Known rows, with every way that one mark hangs from another:
Z{C{B U} K{T}}: 25 -31 28 -6 -6 25 33 6 -3 -22 33 5 3 -35 39 20 39 -14 -15 8 13 -12 -9 -12 31 -6 -19 -40 0 23 29 9 -9 -33 29 21 -20 2 -40 36 -6 -32 20 -73 4 -5
C{B T{A} U{K}}: 61 -33 5 2 20 32 16 26 -24 -8 72 -13 30 4 -13 -11 26 -36 -45 50 42 27 6 -3 -6 -57 -5 -20 22 0 40 31 -7 19 -1 36 -65 3 -30 25 5 -5 -19 -12 -4 -24
B{C}: 10 -17 -11 -9 -2 9 17 -10 -17 -6 -7 19 -2 13 -2 8 4 21 5 2 -28 6 -5 -9 14 4 1 18 -8 0 29 12 -3 -22 -2 -12 -6 -12 -1 6 1 14 -6 5 -19 2
Z{K{T{A}}}: -2 -11 29 2 1 28 29 17 -12 4 26 4 4 -19 10 7 28 -13 -2 -1 24 -26 -13 -13 22 6 10 -18 9 9 3 -22 13 -22 34 -25 -9 -4 -10 29 2 -12 2 -53 8 -11
A{M T{C{B Z} K}}: 1 -18 -8 -34 10 63 6 -27 -18 43 15 15 -17 12 2 46 2 -24 33 37 21 -17 5 -39 26 -50 -41 9 -49 27 52 22 23 2 32 10 -26 -33 -24 41 -3 10 7 -25 1 51
Z{C{U} K{T}}: 5 -19 23 -15 -22 26 34 8 -2 -33 12 5 -5 -42 30 22 41 -13 -21 0 18 -19 -20 -9 34 8 -10 -22 -12 27 29 3 -6 -28 23 11 -4 -2 -49 29 -15 -13 15 -68 9 -5
C{B T}: 53 -24 10 12 30 15 -3 5 3 11 36 -5 31 7 3 -5 -4 -34 -17 31 -3 10 -1 -8 2 -31 -17 -41 7 -8 27 29 -3 13 -7 18 -36 3 -2 35 3 -3 -6 -10 -6 -2
A{T{K{Z{C}}}}: 20 -19 13 -37 -2 38 4 -11 -14 12 38 15 0 -6 -15 8 4 -3 -7 21 14 -25 -17 -42 28 -18 -7 16 -26 16 6 -14 -9 -21 18 -6 12 -14 -22 21 -9 22 19 -27 -3 27
K{T{A{M} C{B{L} U}} Z}: 24 -26 7 7 9 26 38 -22 -35 2 46 -16 12 -23 -2 -11 34 -2 9 35 51 -10 -47 -12 16 -50 -8 -27 56 24 14 -10 4 -2 52 -12 7 2 -62 0 1 -29 16 14 -2 59
U{K{T{C}}}: -1 -1 13 -15 -12 5 22 24 -9 -9 25 -8 -36 -10 -3 -9 29 -4 0 16 22 -1 15 -40 4 10 -14 11 45 19 10 -8 -3 -7 18 0 -28 -19 -24 24 -11 3 13 -35 -2 -7
Z{C{B{L{M}} T{A} U} K}: 31 -41 16 -5 5 62 42 21 -20 -16 39 5 30 -29 18 20 32 -22 -31 14 34 9 -25 -22 27 -21 -28 -38 -36 26 35 29 2 -34 36 2 -47 -2 -26 31 2 -13 15 -61 21 -7
B{C{T{A K}} L{M}}: 4 -15 0 6 13 69 33 4 -38 1 35 16 16 10 -4 11 13 27 -4 18 21 -3 -54 -5 17 -11 -17 28 -14 13 42 38 27 -33 39 -43 -39 -29 3 14 3 34 6 -5 -2 14
L{M}: -14 9 1 8 -4 19 -14 -14 3 21 20 -24 -10 14 10 5 -6 0 10 -11 21 -4 -9 15 22 -3 -1 20 -20 17 5 6 26 7 16 -14 -5 -3 6 10 -10 -5 31 20 6 38
U{K}: -1 -4 2 -15 -10 2 13 27 -14 -7 16 -1 -18 0 -5 -14 14 -2 -3 12 12 11 27 -38 -9 5 -7 11 24 7 -5 -10 -4 -5 6 6 -26 -8 -4 6 -1 4 2 -28 5 -27
U{K{T{A{M}} Z{C{B{L}}}}}: 29 -22 8 -1 -2 24 33 25 -36 -14 46 -1 -1 -18 -4 -34 24 -3 4 32 39 -3 -9 -69 -1 -24 -17 -21 59 21 -8 -23 -9 -23 48 0 -1 -4 -42 2 5 -16 22 -26 14 9
Z{C{B{L} T{A} U} K}: 36 -46 16 -7 7 54 45 27 -21 -23 34 13 34 -34 13 19 33 -19 -33 18 27 10 -23 -28 19 -20 -26 -43 -31 20 34 27 -6 -36 29 6 -45 -2 -28 28 7 -9 3 -70 18 -22
C{B T{A{M}} U{K{Z}}}: 59 -37 -5 5 16 37 23 7 -35 -1 72 -17 36 -4 -15 -13 23 -45 -27 61 50 29 0 -8 -1 -78 -5 -32 27 2 38 20 -6 28 12 37 -49 8 -45 17 5 -9 -21 3 0 -2
T{A{M} C{B U} K{Z}}: -12 -40 -12 10 1 55 62 -1 -59 15 50 -3 -28 -20 -39 27 40 3 23 23 54 31 -20 -22 19 -71 -15 10 -19 26 15 -20 29 -5 47 -34 -44 -12 -57 16 30 13 3 -43 4 32
S{M}: -19 17 4 -3 1 10 3 -33 7 6 14 -14 10 5 -19 0 0 -22 21 16 25 -9 17 -46 28 1 -4 29 6 -10 2 0 31 11 -2 10 11 -12 4 -2 0 -6 15 7 2 7
C{B{L} U Z{K}}: 27 -34 1 -19 21 36 37 -25 -20 -13 23 15 39 -1 50 17 49 -8 -23 42 20 -15 6 8 -18 -50 -29 -37 6 10 36 63 12 -12 23 46 -24 16 -34 -4 9 -48 -18 -28 16 2
T{C{B} K}: -19 -23 6 -3 3 25 43 7 -23 14 27 6 -48 -10 -14 32 29 15 19 -1 5 21 5 -27 14 -12 -29 13 -22 17 12 -2 23 -21 18 -32 -56 -17 -19 38 15 25 13 -81 -4 5
U{K{T{A} Z{C}}}: 25 -20 10 -10 -12 14 32 28 -32 -22 38 -3 -14 -21 -19 -36 24 -8 -10 20 31 -4 -6 -70 7 -12 0 -6 53 20 -15 -35 -13 -20 34 -6 9 -5 -44 5 -2 1 22 -30 8 5
K{T{A{M} C{B U Z}}}: 17 -13 5 6 18 32 22 -8 -20 3 18 -8 -10 -2 3 11 25 -13 5 29 42 -13 -22 0 13 -45 -16 -11 21 24 40 21 20 11 35 9 -13 -15 -50 21 3 -23 8 -5 0 46

Rows:
10 -19 -11 -46 10 60 6 -36 -11 33 9 11 12 9 26 45 16 -23 20 44 31 -17 1 -22 22 -48 -41 -7 -40 31 66 47 10 2 34 29 -26 -23 -24 25 -15 -26 0 5 1 51 -> A{M T{C{B{L} U Z{K}}}}
16 -9 -6 -14 -5 49 28 -9 -28 -18 36 1 22 6 18 8 29 22 -21 34 23 4 -36 17 10 -15 -21 30 8 18 66 60 10 -16 22 0 -45 -17 -16 4 -19 11 -4 20 -10 6 -> B{C{T U{K}} L{M}}
18 -34 13 -13 -5 45 39 38 -17 -19 5 18 9 -35 -8 13 17 -28 -23 -6 9 4 -17 -55 33 3 -8 -31 -49 20 16 -2 -4 -33 20 -21 -19 -10 -23 39 8 18 8 -76 19 -15 -> Z{C{T{A}} K}
14 -32 7 -7 -8 52 37 31 -19 -13 1 15 10 -34 -5 21 12 -36 -16 -3 12 3 -14 -53 33 -4 -12 -34 -54 22 23 -2 3 -25 26 -16 -20 -13 -24 38 7 17 4 -69 21 -10 -> Z{C{T{A{M}}} K}
53 -44 5 -8 35 75 35 -11 -32 -6 48 2 57 4 24 12 45 -37 -46 53 51 -12 -21 6 -2 -76 -23 -40 -14 15 55 76 30 4 31 29 -45 9 -40 25 9 -22 -15 -19 23 18 -> C{B{L{M}} T{A} U Z{K}}
28 -30 6 -59 15 44 16 -23 -9 16 21 11 13 5 15 30 29 -8 -12 32 22 -19 -3 -27 16 -22 -29 3 -31 30 46 46 -5 -18 17 18 -24 -19 -17 25 -13 -20 7 -12 -4 35 -> A{T{C{B{L} U Z{K}}}}
22 -40 -14 -17 20 35 42 3 -40 -2 4 0 -7 6 -24 16 36 -1 -13 16 35 22 -3 -23 -3 -48 -15 3 -23 25 29 32 17 -4 16 -2 -33 -8 -38 7 24 -16 1 -14 5 34 -> T{A C{B U Z}}
10 0 17 -2 -2 11 15 35 -20 -9 36 -7 -17 -1 -10 -24 18 -5 -5 18 36 -6 8 -41 -2 0 2 8 51 11 -2 -18 0 -8 26 1 -20 -15 -17 13 -2 -4 10 -30 2 -18 -> U{K{T{A}}}
2 -19 -6 -32 1 59 17 -35 -22 34 41 4 -2 -4 5 39 18 -10 28 46 40 -8 -16 -20 26 -55 -35 7 -24 28 48 13 10 -2 42 8 -26 -21 -36 23 -10 -1 7 -7 -6 48 -> A{M T{C{B{L} U} K{Z}}}
16 -15 -17 -33 -12 13 22 -13 -21 -32 -1 4 -2 3 12 -1 41 -17 -35 37 20 -9 24 -1 -16 -41 -7 12 9 12 33 39 3 21 -5 56 -6 8 -57 -8 -4 -2 -22 -8 10 4 -> C{U{K} Z}
27 -22 2 -59 12 48 5 -20 -11 18 32 0 5 17 12 19 24 -4 -12 35 34 -14 2 -28 15 -26 -35 17 -25 35 48 49 1 -10 18 21 -29 -20 -18 21 -20 -19 20 3 -3 45 -> A{T{C{B{L{M}} U{K} Z}}}
42 -32 3 -2 10 44 20 29 -22 -23 40 -5 16 -14 -2 -3 16 -9 -32 29 39 23 -21 -30 7 -30 -33 -17 -8 24 32 38 -8 -16 22 21 -44 -7 -29 14 0 -4 21 -23 13 3 -> Z{C{B{L{M}} T{A} U{K}}}
10 -20 -17 -18 12 32 37 -21 -32 -21 -18 38 22 13 19 5 19 36 -2 24 -17 -16 -25 -18 -13 -6 -24 10 4 7 37 57 7 -38 21 -4 2 -14 -9 -17 7 4 -10 7 1 13 -> B{C{Z} L}
21 -13 13 -8 9 11 20 -19 -1 -10 15 -10 -13 -7 21 13 34 -7 -9 24 17 -20 -13 8 11 -23 -17 -10 29 20 39 30 8 6 14 21 -9 -5 -49 25 -12 -18 8 -10 -8 41 -> K{T{C{B U Z}}}
8 -31 -16 -3 5 38 43 11 -46 10 31 -13 -14 -5 -27 14 31 -6 17 23 54 42 4 -35 6 -53 -17 1 -3 26 27 2 12 0 33 -8 -51 -13 -37 8 18 -18 4 -7 2 23 -> T{A{M} C{B U{K{Z}}}}
9 -25 -13 -29 1 41 51 -26 -35 -31 -4 34 28 1 31 23 46 30 -16 30 -2 -16 -24 6 -6 -16 -18 9 0 11 52 60 6 -38 23 9 -12 -7 -27 -12 0 -6 -25 -7 1 0 -> B{C{U Z{K}} L}
4 4 10 3 -3 18 11 31 -21 -2 33 -8 -18 0 -7 -18 15 -12 5 25 38 -6 9 -40 -1 -9 -3 8 48 11 6 -18 4 0 31 6 -19 -16 -19 14 -2 -4 7 -24 7 -10 -> U{K{T{A{M}}}}
42 -37 -3 -4 1 23 23 -15 -21 -9 31 -5 28 -22 0 -20 7 -8 -11 17 6 6 -29 -39 14 -29 -18 -35 7 19 -5 1 -11 -15 22 -5 18 15 -36 2 3 -3 25 4 13 41 -> K{Z{C{B{L{M}} T}}}
31 -29 -15 -15 25 53 40 -4 -41 -25 -9 38 38 13 -4 1 18 15 -22 35 -3 -12 -41 -27 -7 -22 -20 3 -4 4 48 64 6 -28 22 -8 -9 -21 -16 -2 11 22 -22 6 4 12 -> B{C{T{A} Z} L}
1 -8 3 -11 -4 23 27 25 -26 -6 15 -3 -32 -2 -12 -8 26 -13 5 23 35 -3 11 -55 0 -14 -15 10 35 23 15 -2 12 -1 32 -3 -25 -23 -32 21 -2 1 8 -33 9 6 -> U{K{T{A{M} C{Z}}}}
38 -37 -7 -8 -5 8 29 -20 -23 -22 26 1 24 -27 6 -16 21 6 -12 18 9 9 -22 -24 2 -32 -13 -31 18 15 -6 -1 -23 -19 19 10 23 19 -44 -18 4 -16 15 5 5 28 -> K{Z{C{B{L} U}}}
-43 -13 -8 8 -2 56 48 27 -45 19 10 6 -51 -12 -46 37 19 7 31 -1 45 26 -16 -36 20 -30 -16 31 -42 24 13 -21 42 -12 43 -54 -45 -36 -25 25 28 44 2 -62 10 16 -> T{A{M} C K}
-35 -11 1 -16 -22 25 47 1 -19 -8 17 -2 -50 -23 -17 39 44 17 -2 3 24 16 -7 9 17 -15 -16 38 -27 21 29 5 21 -5 6 -18 -47 -19 -44 24 1 39 -1 -63 -6 4 -> T{C{U} K}
33 -42 9 -4 1 53 36 21 -20 -13 26 8 23 -32 9 24 25 -37 -22 16 23 14 -9 -28 31 -30 -18 -45 -44 20 42 18 -2 -19 24 12 -41 -2 -34 39 7 -8 1 -66 15 -11 -> Z{C{B T{A{M}} U} K}
30 -25 7 0 -5 17 27 21 -34 -11 44 -6 -9 -17 -10 -33 20 -12 3 28 35 -1 0 -70 7 -26 -8 -19 54 20 -8 -31 -8 -14 42 1 0 -4 -44 9 4 -10 24 -27 11 11 -> U{K{T{A{M}} Z{C{B}}}}
11 -17 -2 -16 -4 36 30 -25 -19 -17 0 6 11 -7 27 18 45 -30 -24 32 32 -33 -3 22 8 -49 1 -12 -4 16 43 31 22 16 20 35 5 6 -63 10 -1 -18 -24 -18 14 17 -> C{U Z{K{T{A{M}}}}}
